Each row comes from the steps of one path. Every step used is in the known rows, and no mark comes twice. Write the path behind each row, first mark first.
In the rows, zero is written as 128.
Known rows:
savo/patod: [124 119 109 127 119 145 133 128 128 112  99 140 179  56 150 150 107 147
  41  99  89 148 155  91 156 126 159 131 139 138 124 104 138 129 129 148
 122 112 117 119 108 143 144 163]
sefe/zuke: [ 76  98 108 117 121 136 136 129 145 123 113 132 157  63 156 147 102 123
  51  92  95 148 167  90 134 133 169 147 128 133 127  99 140 132 141 155
 127 116 120 163 123 137 138 161]
zodod/zuke/sefe/kilizo: [102 124  99 145 132 146 134 124  82 115 114 129 208  69 173 136 122 112
  57  96  94 149 168  96 140 129 156 129 130 131 130 162 145 132 135 161
 124  97 115 176 125 133 143 152]
gana/bimuv/kilizo/supa/pezok/fomib/selot/kitop: [166 110 118 126 118 143 135 122  81  87 112 120 130  52 122 104 138 193
  69 127  81 169 155 165 155 162 134 136 143 148 157 153 128 113 122 119
 142 140 141 135 125 131 170 158]
zuke/sefe/kilizo/bimuv: [107 131  87 133 136 140 124 126 115 117 117 135 203  74 155 146 109 125
  45  98  92 162 163 112 155 133 144 134 140 135 108 162 146 145 116 145
 124 101 105 200 118 135 148 143]
gana/bimuv/kilizo: [ 99 110 101 123 122 157 129 131 107 108 120 134 157  54 117 138  59 167
  50  89  84 162 165 132 146 137 155 129 142 138  84 180 146 135 121 153
 131 104 114 195 119 141 150 163]
zodod/zuke/sefe/kilizo/supa/pezok/fomib/selot: [152 118 110 153 129 134 136 135  69 106 115 117 172  69 169  99 201 139
  76 126  94 150 158 129 152 152 155 130 133 139 201 140 131 114 133 135
 128 127 138 123 127 125 160 143]
supa/kilizo: [118 137 123 127 123 137 136 125 160 118 108 129 168  69 143 132  91 169
  34  99  97 151 162 109 148 131 157 121 140 126 120 121 133 142 127 144
 128 119 124 178 127 149 151 164]
zuke/sefe/kilizo/midub: [117 139 101 144 128 144 136 128 122 118 120 128 194  68 147 127 150 131
  58  99  91 151 160 130 169 129 150 129 139 130 144 142 145 153 133 147
 120 108  96 166 121 131 136 146]
pezok/fomib/selot: [106 110 118 129 120 136 134 132 133 109 106 130 177  65 168 109 129 147
  47 117  87 162 163 132 149 155 146 126 130 148 161 110 134 126 151 132
 129 149 131 127 118 151 153 162]
fomib/selot/kitop/kilizo/puge: [111  98 142 127 127 130 139  97 124 111 102 122 160  66 135 147 131 146
  50 132  88 152 165 111 140 138 133 124 132 138 124 127 133 133 124 132
 131 135 142 195 131 160 144 171]
fomib/pezok/supa: [110 116 104 125 122 129 128 134 111 110 109 139 183  56 167 126  98 145
  54 109  96 152 162  87 142 145 177 134 140 131 119 119 135 112 157 135
 130 134 103 128 109 144 139 154]
zodod/zuke/sefe: [100 119 121 146 132 142 135 123 103 109 107 136 201  69 164 136 103 110
  54 101 102 154 163  83 136 137 157 119 126 132 131 133 136 127 136 162
 123 105 128 176 119 137 141 153]
supa/kilizo/kitop: [123 128 119 130 127 132 140 146 166 117 103 127 133  72 148 135  96 173
  45  94  95 133 163 122 161 131 152 120 138 122 107 116 135 131 125 141
 135 122 118 163 128 150 152 166]
tuza/savo/patod: [134 121 108 131 122 141 132 136 121 111  96 135 186  56 133 154 102 170
  45 103  94 151 159  78 155 125 138 129 144 153 126  55 138 132 121 143
 122 111 125 135  99 135 139 160]
fomib/pezok/supa/kilizo: [121 134 116 128 120 128 131 131 140 115 109 133 171  61 154 119  96 168
  42 111 102 149 166 104 147 137 173 127 147 124 119 111 130 120 151 130
 130 129  99 132 121 149 148 155]
midub/kilizo/supa/pezok/fomib/selot/kitop: [164 105 132 128 115 112 141 123 105  91 105 114 153  46 149  95 180 177
  72 128  99 153 152 139 155 160 137 133 139 142 181 127 129 119 134 122
 143 155 140 144 136 134 163 159]
supa/kilizo/midub/patod/savo/tuza: [127 125 134 110 113 142 143 129 169 109 104 130 201  72 129 110 157 153
  48  94  99 148 144  94 159 112 165 114 159 110 143  50 143 151 146 122
 126 128 100 112 151 121 133 162]
zodod/zuke/sefe/kilizo/kitop/selot: [104 121 103 149 137 137 137 138  74 118 115 122  99  76 193 149 139 123
  71  88  99 125 174 126 154 125 134 128 126 129 143 144 141 116 130 157
 130 108 105 152 123 130 142 161]
supa/pezok/fomib: [161 151 105 129 117 133 138 131 119 115 108 123 185  54 161  96 124 165
  54 103  86 162 164  97 151 159 173 135 138 136 140 127 144 119 140 133
 128 138 135 118 113 137 143 151]
fomib/selot/kitop/kilizo/sefe/zuke/zodod: [ 97  96 143 116 132 134 139 101 130 117 108 124 170  67 142 147 113 103
  48 125  91 152 166 118 143 136 103 143 118 139 144 114 121 150 136 154
 133 112 124 181 135 143 142 181]
kitop/selot/fomib/pezok/supa/kilizo: [116 155 129 131 118 118 128 120 131 129 119 127 108  57 170 106 128 190
  46 116 111 167 169  96 148 139 149 122 149 127 143  82 125 115 159 144
 127 134  92  95 111 150 144 154]
puge/kilizo/supa/pezok/fomib/selot: [166 125 110 131 118 129 142 141 104 115 112 118 139  82 161  97 181 182
  56 125  85 145 158 156 156 155 158 135 143 141 184 116 127 121 128 123
 132 148 157 102 127 144 159 158]
pezok/supa/kilizo/midub/patod/savo: [141 122 128 109 115 147 135 138 165 110 106 134 200  66 140 117 155 209
  44 102 109 155 145  93 154 113 172 115 156 107 140  53 141 156 138 119
 120 127  84 135 139 121 134 160]
gana/bimuv/kilizo/midub: [ 95 110 108 123 119 158 138 134 128 104 125 133 161  53  97 129 101 166
  60  84  88 168 161 150 165 133 150 125 144 135  95 156 149 144 128 145
 127 110 103 175 117 130 142 167]
selot/fomib/pezok/supa/kilizo/puge/tuza/savo: [129 138 131 129 125 114 129 132 131 115 119 118 186  68 153 116 133 219
  48 128 110 156 175  43 132 140 156 117 163 141 107  41 144 116 162 124
 128 131 101 167 109 153 132 142]
patod/savo: [107 123 109 120 122 136 133 131 131 116 104 132 203  58 166 141  96 157
  48 100  94 160 158  80 148 135 174 127 141 135 133 112 146 140 130 137
 123 123 125 185 134 122 136 159]
zuke/sefe/kilizo/supa: [128 126 108 144 133 137 127 138 103 114 124 135 135  76 157 140 135 148
  56 108  90 142 157 113 149 133 156 134 139 128 160 161 138 142 114 147
 125 105 112 183 119 133 148 143]
puge/tuza/savo/patod: [137 115 112 129 123 140 131 136 117 101 100 128 199  70 148 158 114 187
  40 106 103 141 161  59 151 119 139 134 155 152 151  46 142 130 134 133
 123 115 125 168 110 135 137 157]
selot/fomib/pezok/supa/kilizo/bimuv/gana: [ 99 124 113 139 128 123 125 125 166 118 116 142 202  56 110 100 137 178
  44 108 104 174 156  74 157 135 156 121 164 135 133  84 128 115 148 137
 127 116 100 107 117 155 151 150]
supa/kilizo/midub/patod/savo: [124 135 122 116 114 147 141 128 173 113 101 132 209  67 124 120 154 191
  45  95 102 147 146 105 161 117 165 111 149 114 146  68 142 159 131 130
 120 122 109 145 139 124 136 163]
puge/kilizo/supa/pezok: [162 140 101 133 122 132 141 135 107 118 114 125 138  77 151 127 142 179
  52 107  89 137 156 112 151 140 174 138 147 126 140 133 134 128 109 139
 130 123 155 145 124 136 147 157]
supa/pezok/fomib/selot/kitop/kilizo/sefe: [178 131 140 139 126 131 141 106 111 111  97 106 192  55 143  88 153 166
  50 140  87 160 162 121 156 149 133 132 135 144 168 123 128 132 137 126
 136 133 140 130 130 145 148 157]
gana/bimuv/kilizo/supa/pezok/fomib: [165 123 107 124 116 145 133 144  96 102 125 125 114  52 111  98 117 200
  67  99  80 167 160 141 154 158 167 135 149 139 134 177 144 118 117 133
 134 118 131 133 113 127 159 149]
supa/pezok/fomib/selot/kitop: [159 134 115 130 119 130 140 111 107  99  93 117 194  55 171 106 141 155
  54 129  88 164 156 123 151 166 138 136 135 147 164 103 127 112 144 120
 137 159 145 119 124 141 155 158]
gana/bimuv: [ 98 127 101 114 126 151 129 131 132 114 111 141 151  55 144 144  77 156
  48  93  92 175 165  98 144 143 155 132 138 136  97 154 143 136 124 147
 129 113 117 196 114 135 143 162]
pezok/fomib/selot/kitop/kilizo: [128 110 134 123 121 132 141 110 121 109 103 122 170  62 151 100 130 162
  45 132  89 161 166 126 152 151 121 133 135 147 182 126 129 131 144 128
 136 144 140 123 133 156 154 169]
zuke/zodod: [100 137 108 115 126 137 132 124 127 111 114 141 180  65 163 148  70 125
  46  95  87 158 160  93 148 152 132 129 127 132 110 151 136 138 132 157
 126 123 125 181 111 141 142 176]
tuza/savo: [109 122 110 130 129 134 134 137 125 113 109 132 188  62 144 143  90 170
  51 102  97 156 166  78 144 140 138 127 142 147 120  83 141 137 126 144
 126 122 131 187 109 134 139 159]
midub/patod/savo/tuza: [119 114 118 109 116 142 132 129 122 108 100 139 197  69 164 129 121 137
  50  96  91 147 147  54 138 125 172 125 154 117 133  78 146 134 148 131
 130 127 116 126 138 125 133 158]

Which path is each row?
[127 149 100 147 130 121 124 138  73 131 120 125  87  60 197 113 138 157
  71 114  98 148 172 114 166 146 142 133 146 132 146 126 135 105 155 145
 130 120  66  89 105 143 140 137] : zuke/sefe/kilizo/kitop/selot/fomib/pezok/supa
[114 104 127 135 127 127 131 131 136 113 113 125 188  48 146 123 122 141
  49  93  97 142 164 108 148 127 158 120 136 133  92 146 150 151 134 156
 130 107 103 211 125 138 137 159] : midub/kilizo/sefe
[117 126 103 127 129 131 142 142 111 126 111 123  66  85 186 147 121 160
  49  89  90 124 173 149 162 130 140 132 137 130 124 124 137 123 128 144
 134 129 124 125 124 150 141 174] : puge/kilizo/kitop/selot
[ 85 154 114 137 121 117 131 111 109 128 113 133 125  53 169 117 126 156
  56 107  95 166 170  87 152 153 144 127 139 141 150 103 133 110 161 155
 126 133 118  98  96 151 136 157] : kitop/selot/fomib/pezok
[109 112 114 130 123 150 141 129  91 105 110 130 238  73 161 114 194  96
  72  91  96 146 149  78 152 111 167 122 150 114 155  86 154 142 155 139
 123 105  93 107 147 107 125 152] : zodod/zuke/sefe/kilizo/midub/patod/savo/tuza
[163 135 132 129 115 130 152 109 127 108 102 108 195  54 126  85 182 173
  61 133  91 165 157 135 173 151 128 132 141 137 193 104 128 131 143 118
 131 153 139 105 132 137 146 165] : supa/pezok/fomib/selot/kitop/kilizo/midub
[115 121  95 127 128 137 144 149 121 122 107 127 139  81 170 136 105 158
  47  92  83 126 167 129 159 133 157 131 140 130 101 135 140 127 128 144
 136 122 132 137 124 154 145 169] : puge/kilizo/kitop
[ 99 108 118 138 118 143 141 134 127 105 121 130 197  61 113 127 127 154
  61  89  83 146 157 142 166 129 152 123 141 135 113 133 149 141 137 147
 125 119 115 159 117 136 142 166] : bimuv/kilizo/midub
[103 101 118 128 123 118 137 142 125 115 113 123  76  56 164 141 112 157
  66  82 104 123 171 135 164 130 136 125 135 129 123 135 143 126 134 149
 137 129 105 172 129 137 144 172] : midub/kilizo/kitop/selot
[106 106 106 125 127 147 131 142 100 111 117 128  51  62 136 154  72 178
  64  81  88 143 172 162 163 133 134 130 139 135  96 165 143 119 118 147
 137 113 104 170 117 136 149 171] : gana/bimuv/kilizo/kitop/selot
[119 132 106 144 133 139 128 120 103 124 118 126 161  70 166 147 119 132
  53 102  84 149 171 115 142 138 165 126 135 132  97 163 150 138 119 145
 122 105 104 202 121 145 135 142] : zuke/sefe/kilizo/puge
[135 148 132 142 127 124 127 130 142 126 114 128 187  52 157  87 134 174
  42 122 101 166 164  82 145 137 165 115 148 128 103  89 133 132 160 143
 128 114  85 114 110 153 139 145] : selot/fomib/pezok/supa/kilizo/sefe
[107  94 110 123 128 148 127 135 102  98 123 122 164  70 117 155  79 201
  55  98  93 150 177 101 133 134 143 125 156 150  70 126 159 131 119 131
 130 108 119 252 113 136 136 156] : gana/bimuv/kilizo/puge/tuza/savo
[106 137 107 129 119 124 127 129 113 120 115 138 184  47 170 105 119 162
  56 118  95 173 161  58 142 152 168 129 146 135 122 100 140 109 168 145
 127 132  99 101 100 152 138 149] : selot/fomib/pezok/supa
[156 116 118 133 119 125 135 139 117 105 109 122 144  65 154 105 170 170
  64 126  90 157 154 125 155 162 157 131 138 139 188 105 128 115 131 123
 131 151 149 123 119 135 159 152] : kilizo/supa/pezok/fomib/selot
[ 92 117  80 117 132 136 130 128 123 116 116 134 203  69 155 148 130 134
  46  90  83 158 162 101 153 131 150 137 142 136  91 152 153 141 122 141
 128 116 114 183 119 140 146 161] : sefe/kilizo/bimuv
[163 118 117 126 113 116 138 143 121 106 119 120 139  45 138  90 158 183
  69 100  96 145 159 113 157 154 172 133 144 134 162 144 145 125 131 136
 134 135 129 143 125 127 153 151] : midub/kilizo/supa/pezok/fomib
[131 126 120 130 126 117 132 143 133 118 109 126  64  68 172 132 108 169
  56 103 109 132 171 134 162 133 153 127 142 121 131  97 127 105 151 129
 136 138  89 105 123 145 147 161] : fomib/pezok/supa/kilizo/kitop/selot
[111 113 122 117 122 129 133 135 123 112 106 129 194  63 170 129  99 125
  54  98  91 160 155  64 147 128 173 129 153 131 127  86 144 131 145 128
 129 125 118 152 146 120 134 161] : patod/savo/tuza
[108 109 124 129 126 133 136 108 119  99  95 130 188  65 166 145 122 136
  47 125  91 160 154 116 142 144 125 129 129 144 140 103 125 127 135 134
 135 146 137 177 124 148 153 171] : fomib/selot/kitop
[ 97  97 122 124 121 122 136 125 137 114 114 128 163  51 144 139 116 146
  58  90  95 140 169 107 142 137 170 118 136 132  74 151 156 137 129 148
 129 121 114 215 125 147 135 162] : midub/kilizo/puge
[112 127  91 115 116 150 138 129 126 114 108 130 222  61 150 129 184 169
  58  89  86 144 150  98 158 120 167 126 148 120 145 104 159 157 140 133
 121 120 100 133 132 118 127 159] : sefe/kilizo/midub/patod/savo
[111  97 112 125 124 151 128 143 111  99 129 138 112  61 108 139  90 177
  58  94  86 157 157 132 149 137 156 129 144 135 110 176 143 134 110 146
 133 106 121 193 116 134 157 162] : gana/bimuv/kilizo/supa
[137 105 120 129 126 135 131 134 122 103 102 125 183  72 146 170 126 175
  44 106  97 134 167  58 142 123 153 127 151 152 112  49 152 126 129 127
 122 117 126 179 107 140 128 155] : kilizo/puge/tuza/savo/patod
[ 86 111 122 118 133 137 134 128 145 122 117 136 167  66 162 149  97  95
  50  92  87 153 170  98 138 140 146 140 117 131 103 119 138 147 136 165
 125 102 107 176 115 131 129 170] : kilizo/sefe/zuke/zodod
[138 125 127 121 124 138 131 135 151 116 116 131 163  67 157 128  91 181
  36 108 106 156 159  98 142 125 163 126 147 115 113 105 133 139 130 136
 128 122  98 174 129 146 149 159] : pezok/supa/kilizo
[108  85 144 125 125 132 142 114 137 117 106 114 164  63 149 104 154 133
  49 128  89 156 172 125 142 138 134 144 124 148 174  89 132 140 153 135
 134 123 121 116 136 148 143 164] : pezok/fomib/selot/kitop/kilizo/sefe/zuke
[166 135 127 128 117 130 145 102 109 110  96 110 186  54 143  94 136 178
  52 137  90 160 161 116 154 157 134 137 139 142 184 124 125 122 137 123
 135 147 147 121 133 149 155 161] : supa/pezok/fomib/selot/kitop/kilizo
[170 126 107 131 121 126 138 121  87  99 107 113 152  59 172 105 202 170
  69 132  81 153 153 136 153 158 140 145 140 144 187 128 132 117 129 115
 140 152 142 108 131 134 159 157] : sefe/kilizo/supa/pezok/fomib/selot/kitop
[173 134 107 152 125 131 131 137  87 113 117 119 149  70 160  98 177 162
  67 131  89 152 157 152 160 158 152 134 139 141 203 147 129 125 123 125
 128 130 128 142 124 131 161 134] : zuke/sefe/kilizo/supa/pezok/fomib/selot
[104 138 120 130 127 123 135 137 126 126 112 127  76  61 178 130 130 169
  62  99  95 153 166  92 160 142 131 123 137 134 131  95 138 117 136 154
 132 130 111 122 104 147 139 165] : kilizo/kitop/selot/fomib
[125  97 148 110 115 140 145 107 132  99  96 125 216  70 129 115 182 142
  58 126  96 152 142  93 160 117 129 124 154 121 185  53 133 147 152 117
 133 142 119 114 157 128 137 172] : fomib/selot/kitop/kilizo/midub/patod/savo/tuza
[ 92 146  98 157 134 121 135 128  62 126 117 124 118  61 190 114 163 125
  78 101  96 138 178  99 160 143 134 124 132 138 152 136 138  96 162 165
 132 113 103  81 106 143 139 150] : zodod/zuke/sefe/kilizo/kitop/selot/fomib/pezok
[148 134 109 134 117 133 136 125 118 113 102 120 190  60 163 102 137 161
  56 121  88 165 159 129 156 163 156 130 135 143 163 109 132 116 142 127
 129 150 141 129 121 141 153 154] : supa/pezok/fomib/selot
[131 151 142 142 125 119 126 122 135 130 118 123 119  54 172  98 145 178
  44 120 108 165 170 102 148 133 148 116 146 127 124  78 128 126 159 146
 128 119  78 104 107 149 135 148] : kitop/selot/fomib/pezok/supa/kilizo/sefe
[123 103 146 124 122 128 140 105 126 110 104 117 151  62 149 114 143 154
  50 132  85 155 172 125 145 154 135 126 133 149 145 126 137 127 141 122
 132 147 139 139 130 161 145 168] : pezok/fomib/selot/kitop/kilizo/puge
[110 106 130 131 126 127 131 134 154 124 115 126 158  62 152 123 125 136
  46 107 106 143 171 110 138 123 183 139 135 125 109  81 132 130 159 140
 131 107  82 130 124 140 135 149] : fomib/pezok/supa/kilizo/sefe/zuke
[ 89 149 103 136 120 122 133 120 118 123 111 137 197  50 155 105 117 148
  52 110  87 163 164  66 149 158 160 124 139 143 124 114 137 113 161 155
 128 128 122 107  98 155 139 153] : selot/fomib/pezok
[ 96  96 132 128 128 138 138 127 149 135 118 123 157  63 131 132 119 129
  45 101  92 143 174  91 140 118 163 141 130 129 128 115 143 151 134 160
 126  89 115 173 129 140 129 161] : kitop/kilizo/sefe/zuke
[ 94 107  91 135 134 142 136 125 146 117 113 139 190  86 122 138 124 146
  35  86  87 150 159 117 155 126 151 133 154 140 125 127 138 133 117 142
 127 110 143 152 132 152 146 165] : puge/kilizo/bimuv/gana
[166 119 115 140 114 131 137 143  93 101 121 121 143  60 124  94 134 192
  67 103  78 142 156 130 157 153 170 134 145 137 155 150 143 117 124 134
 132 128 139 113 114 131 158 151] : bimuv/kilizo/supa/pezok/fomib
[ 97 127 121 141 130 118 124 116 157 124 120 138 127  60 124 113 146 180
  47 104 112 171 162  90 159 131 139 122 162 131 157  73 126 111 148 139
 126 124  94  98 118 150 149 154] : kitop/selot/fomib/pezok/supa/kilizo/bimuv/gana
[106 143 120 120 124 114 125 120 145 124 121 132 126  62 158 114 137 177
  43 113 111 180 167  95 156 138 137 124 152 130 118  81 129 117 152 137
 126 132  87 108 109 146 147 155] : kitop/selot/fomib/pezok/supa/kilizo/bimuv
[111 122  95 129 131 131 135 139 106 124 115 121  75  68 186 151 134 153
  63  86  86 127 172 134 162 128 139 136 137 129 129 141 147 124 127 142
 135 126 103 150 121 139 141 169] : sefe/kilizo/kitop/selot
[123 107 131 125 125 131 136 136 136 118 124 135 121  70 124 132 124 173
  51 110  92 141 159  82 151 130 154 130 143 124 163 144 137 141 115 148
 127 113 140 175 122 142 145 165] : kitop/kilizo/supa
[ 99 126 111 128 122 142 130 140 101 119 123 127  59  52 134 128  91 194
  67  89  88 161 170 136 164 140 125 123 144 139  97 146 143 117 126 158
 135 110 101 143 109 143 149 165] : gana/bimuv/kilizo/kitop/selot/fomib
[132 111 134 110 112 143 145 113 137 102  94 123 210  63 131  92 190 184
  53 128  92 157 151 119 163 136 129 122 142 135 213  70 138 150 153 113
 128 150 127  87 142 134 141 167] : pezok/fomib/selot/kitop/kilizo/midub/patod/savo
[151 119 106 129 119 148 131 137  94 103 122 130 123  53 101 136  97 196
  65  98  86 157 154 127 152 144 165 134 149 131 111 174 140 124 100 142
 132 108 134 188 116 124 157 154] : gana/bimuv/kilizo/supa/pezok
[137 138 135 125 124 125 133 144 147 128 116 124  65  65 176 120 127 203
  52 108 110 154 165 109 158 130 134 120 148 119 125  72 129 123 140 142
 133 129  84 121 118 148 147 163] : pezok/supa/kilizo/kitop/selot/fomib
[105 122 105 126 121 134 125 145  80 116 124 128  62  45 150 118  99 195
  74 101  93 162 172 129 162 147 140 128 150 139  97 139 137  96 153 144
 137 120  76 101 102 144 147 157] : gana/bimuv/kilizo/kitop/selot/fomib/pezok/supa
[111  97 124 119 109 148 140 134 114  98 111 132 216  66 118 114 147 144
  63  88  86 140 145 105 160 114 165 120 159 118 126  79 152 142 149 130
 128 122 102 111 141 117 135 162] : bimuv/kilizo/midub/patod/savo/tuza
[ 93 109 134 115 130 138 137 124 144 131 121 128 159  66 134 143  92 111
  46 100  90 145 174  92 143 131 138 142 122 126 122 140 136 156 131 170
 124  91 112 186 123 139 130 173] : kitop/kilizo/sefe/zuke/zodod
